Known rows, with every step that occurs
S A U: [  1.9   5.4  20.8  -5.7  17.2  -1.1 -17.0 -10.4 -15.6  17.1  -7.4 -11.5
  -0.7   0.7 -25.7  -1.6   9.5  24.1  18.9]
H V S A T X: [-14.2   1.9  -2.4 -12.1 -18.3   7.2  18.0  10.4 -25.2  31.5  -4.6 -52.5
   4.8  24.3  15.0   4.1 -16.3 -39.5  10.6]
A T V S: [ 21.9 -42.7  15.6   5.6 -25.0 -19.9  39.3 -13.7  -8.9   7.1 -13.0 -36.6
 -16.7 -40.3   9.7 -41.7 -19.2   9.1  22.4]
H V T X U A: [-27.8  25.9  14.9   0.7  26.2   9.2   0.1  -7.1   3.4  13.5   8.6  -5.2
 -12.2 -14.7  49.6  33.9   2.7 -22.8  33.7]
A T V: [ 20.8 -31.8  37.6   7.8  -2.9  -9.2  25.5 -17.9  -8.4   7.9 -28.1 -32.6
 -17.2 -66.9   8.4 -36.2 -18.1  19.0  21.7]
U X: [ -7.0  -6.8  20.2  -8.5  -1.9 -17.9 -17.4  10.4  -1.0 -13.4  -6.1  32.4
  30.1 -26.7  -1.0  26.6  -6.7 -12.0   9.5]
V T X U A: [-11.1  14.4   4.2  21.2  21.6  -8.4  -7.8 -28.2  24.8 -14.2  27.5  20.9
  -7.3 -15.5   7.1  26.5   6.4  30.3  37.1]
S V H: [  2.0   3.3  46.9 -16.3   4.2  20.8  22.0  -6.8  54.0  -7.4 -27.4 -11.9
  18.1   6.8  -7.5 -33.6 -10.3 -21.7  -1.8]
U A S: [ 10.6  15.9 -22.0  13.8   0.9 -14.6 -20.0  26.0 -43.5 -21.5   9.3  87.7
 -28.2 -15.9   7.8  13.3   5.7  -1.0 -82.8]
H V S: [-26.6  -7.4  -2.4 -28.3 -20.5  -6.6  21.0  19.3   2.0  12.5 -18.1 -25.2
   6.0  -5.8  30.4  -7.6  13.5 -52.2 -25.8]
X U A: [  5.9   9.2 -37.5   2.8  23.0  -0.2 -55.6  11.0  19.2 -28.7   3.0  45.4
  14.6   3.4 -12.6  12.9  46.4  22.9 -27.2]
H V: [-27.9   6.0  26.2 -25.3   6.1   7.3   4.9  13.2  -0.3  13.2 -36.9 -21.2
   6.2 -42.8  29.5  -1.7  14.8 -40.3 -25.1]
T X U A S V H: [ 13.7  35.9 -52.1  13.7  32.1  49.3 -22.0  -2.1  13.8 -41.8  28.0  10.7
  12.2  66.6 -15.1  20.7  31.9 -10.7 -41.4]
V T: [-20.0 -13.5  61.8   4.1  -4.7 -33.7  23.4 -21.4  34.4   2.0  -7.1  22.1
 -17.7 -66.7  11.4  -7.2 -21.5  31.4  27.2]
H V T: [-37.4   2.7  61.6 -14.4   3.8  -8.3  25.8  -2.8  17.1  26.7 -20.8 -10.1
 -17.8 -55.6  49.5   4.2 -19.1 -21.5  23.2]
A T: [ 13.2 -18.6  64.3  14.2   3.5   1.8  13.2  -0.1   1.9  -9.9 -26.1 -12.2
   2.0 -74.2 -11.1 -27.5 -20.5  40.3 -29.8]
U A T: [ 21.1   2.3  44.7  26.0  10.6 -21.7 -11.7   7.6 -38.5  -7.0  -7.1  44.9
 -16.9 -62.5  10.6  -0.5 -19.0  22.7 -27.8]
U A S V T X: [  4.9  27.7 -11.8  18.0  -2.2   3.2  -1.8   9.3 -31.0   0.8  18.7  72.2
 -23.7   7.2  15.7  17.2 -13.5  -4.3 -20.0]

Rows
[ 10.1 -27.7   0.1  -1.5 -39.0 -25.9  14.2   7.1  -7.6  13.0   2.6 -11.4
   2.6  18.5 -26.3 -21.2 -28.1  19.3   3.4]
V S A T
[ 13.4   4.3  -0.9  12.7  11.5  22.5 -23.7  -8.0  -3.4   5.8  -0.4 -34.5
  20.3  19.0 -45.9   4.9 -14.2  42.5  21.1]
S A T X U
[ 27.6 -12.1 -39.7  11.4   3.5  -6.8 -23.5   2.8   4.4 -13.9  14.4  18.0
  -2.2  13.1   0.9  -6.7  18.2  20.9  10.1]
X U A T V S
[  8.7 -17.7 -13.3   5.4 -33.8 -15.1  14.4  -2.2 -14.7   8.9  13.1 -27.8
   9.1  30.0 -31.7 -10.1 -19.7   9.0   4.9]
V S A T X
[-12.5  -7.8  13.2 -18.5 -24.6  -3.2  20.0  19.8 -17.6  35.6 -13.8 -36.8
  -0.6  11.6  17.8  -7.1 -25.3 -32.8   7.2]
H V S A T
[-10.0   4.5 -24.8 -13.0  -9.0  21.8   3.7  13.4  -6.4  20.9   2.0 -56.6
  16.0  48.2   6.5   8.7  -2.0 -27.1  13.8]
H V S A T X U
[  3.4 -12.3 -14.3  -9.2 -21.6 -23.1   1.8   3.8 -20.6  10.6  23.8   2.8
  11.2  47.1 -16.7   8.1  -2.8  -4.7  29.3]
V S A U X
[ 23.8 -17.4  40.5   4.0  -1.3 -12.4  17.5 -19.3  -5.5  21.7 -10.4 -34.9
 -21.8   0.5 -12.5 -21.5 -52.8  10.5  50.7]
S A T V H
[  4.3   7.4  23.8  -5.1  16.4  -4.3 -26.1  -2.9 -24.6  16.6   7.0   5.7
  12.5  16.6 -18.2  23.6  -8.4  11.1  46.8]
S A U X
[  1.8 -39.2 -45.8 -20.7 -35.9 -41.3  26.8 -18.4   2.2   8.6  -8.8 -21.8
 -13.5  -5.5  12.0 -31.2  22.8 -32.2  25.6]
T V S
[ -8.5  17.3 -13.1  26.2  18.2   5.8  -4.5 -15.8  14.5 -21.4  37.1  37.4
 -19.2   4.1   4.8  28.3   2.0  31.2   3.2]
V T X U A S
[ -5.3 -21.4 -30.3 -16.2 -42.2 -36.6   2.2   8.3   1.1  12.0   2.6   2.1
   9.8  36.2 -29.5 -11.8  -1.7  -2.6  -1.0]
V S A
[ -3.6  14.5 -27.2   3.4  -2.8  47.0   7.1   7.0  32.8 -10.0  10.8  23.0
   2.7  34.1 -16.5  -5.1  -1.8  22.0 -18.8]
A S V T X U
[  7.9  33.4 -70.9   9.8  22.5  44.9 -38.0   4.6   0.5 -29.5  17.6  18.7
  23.8  48.4 -21.0  21.3  44.9   2.1 -36.2]
T X U A S V
[  9.8 -21.7  13.8 -11.1   7.3 -19.6  36.0 -33.8  24.3 -12.4 -12.9 -29.0
 -27.5 -14.4  20.0 -26.2   3.8 -39.5  18.0]
T V H
[-19.2   3.0  -1.9 -25.0 -10.3   1.9  11.5  13.7 -20.2  33.2  -6.5 -37.0
  -2.0  25.7  22.8   1.3   6.2 -42.8  10.6]
H V S A U
[ 11.7  20.5 -20.5   4.9  -7.5   2.1 -18.6  28.6 -35.3  -3.8  -0.4  80.7
 -14.1   4.0   4.9   1.0   0.8  -7.8 -55.7]
U A S V
[-24.2  -4.3 -13.4 -30.1 -26.7 -12.1   9.9  20.2  -8.9  33.3 -15.3 -26.8
   3.4  23.6  16.7  -0.3  -3.1 -47.0   3.1]
H V S A
[ 14.9  -1.2  12.7  24.2  25.9  39.0  -5.5 -11.9  13.6 -29.1  -2.9 -43.3
  23.1 -24.8 -26.4  -5.3   8.9  46.8 -21.8]
A T X U
[  1.8  24.8 -53.6  12.8  31.2  17.6 -42.6 -10.1   1.9 -34.4  14.3   4.8
  24.7  16.1 -19.7  29.7  56.1   4.7 -26.1]
T X U A
[-18.0   4.3  11.3  13.1  18.8   2.6   3.9 -31.3  45.8 -16.2  17.6  -6.8
   4.4 -18.8  -5.3  15.0  10.9  34.7  32.9]
V T X U
[ 20.6  20.6 -39.0   5.2  23.3  35.5 -31.4  20.9  28.5 -36.4  17.3  56.5
   0.7  58.8  -9.1   4.6  19.7   8.4 -50.3]
X U A S V H
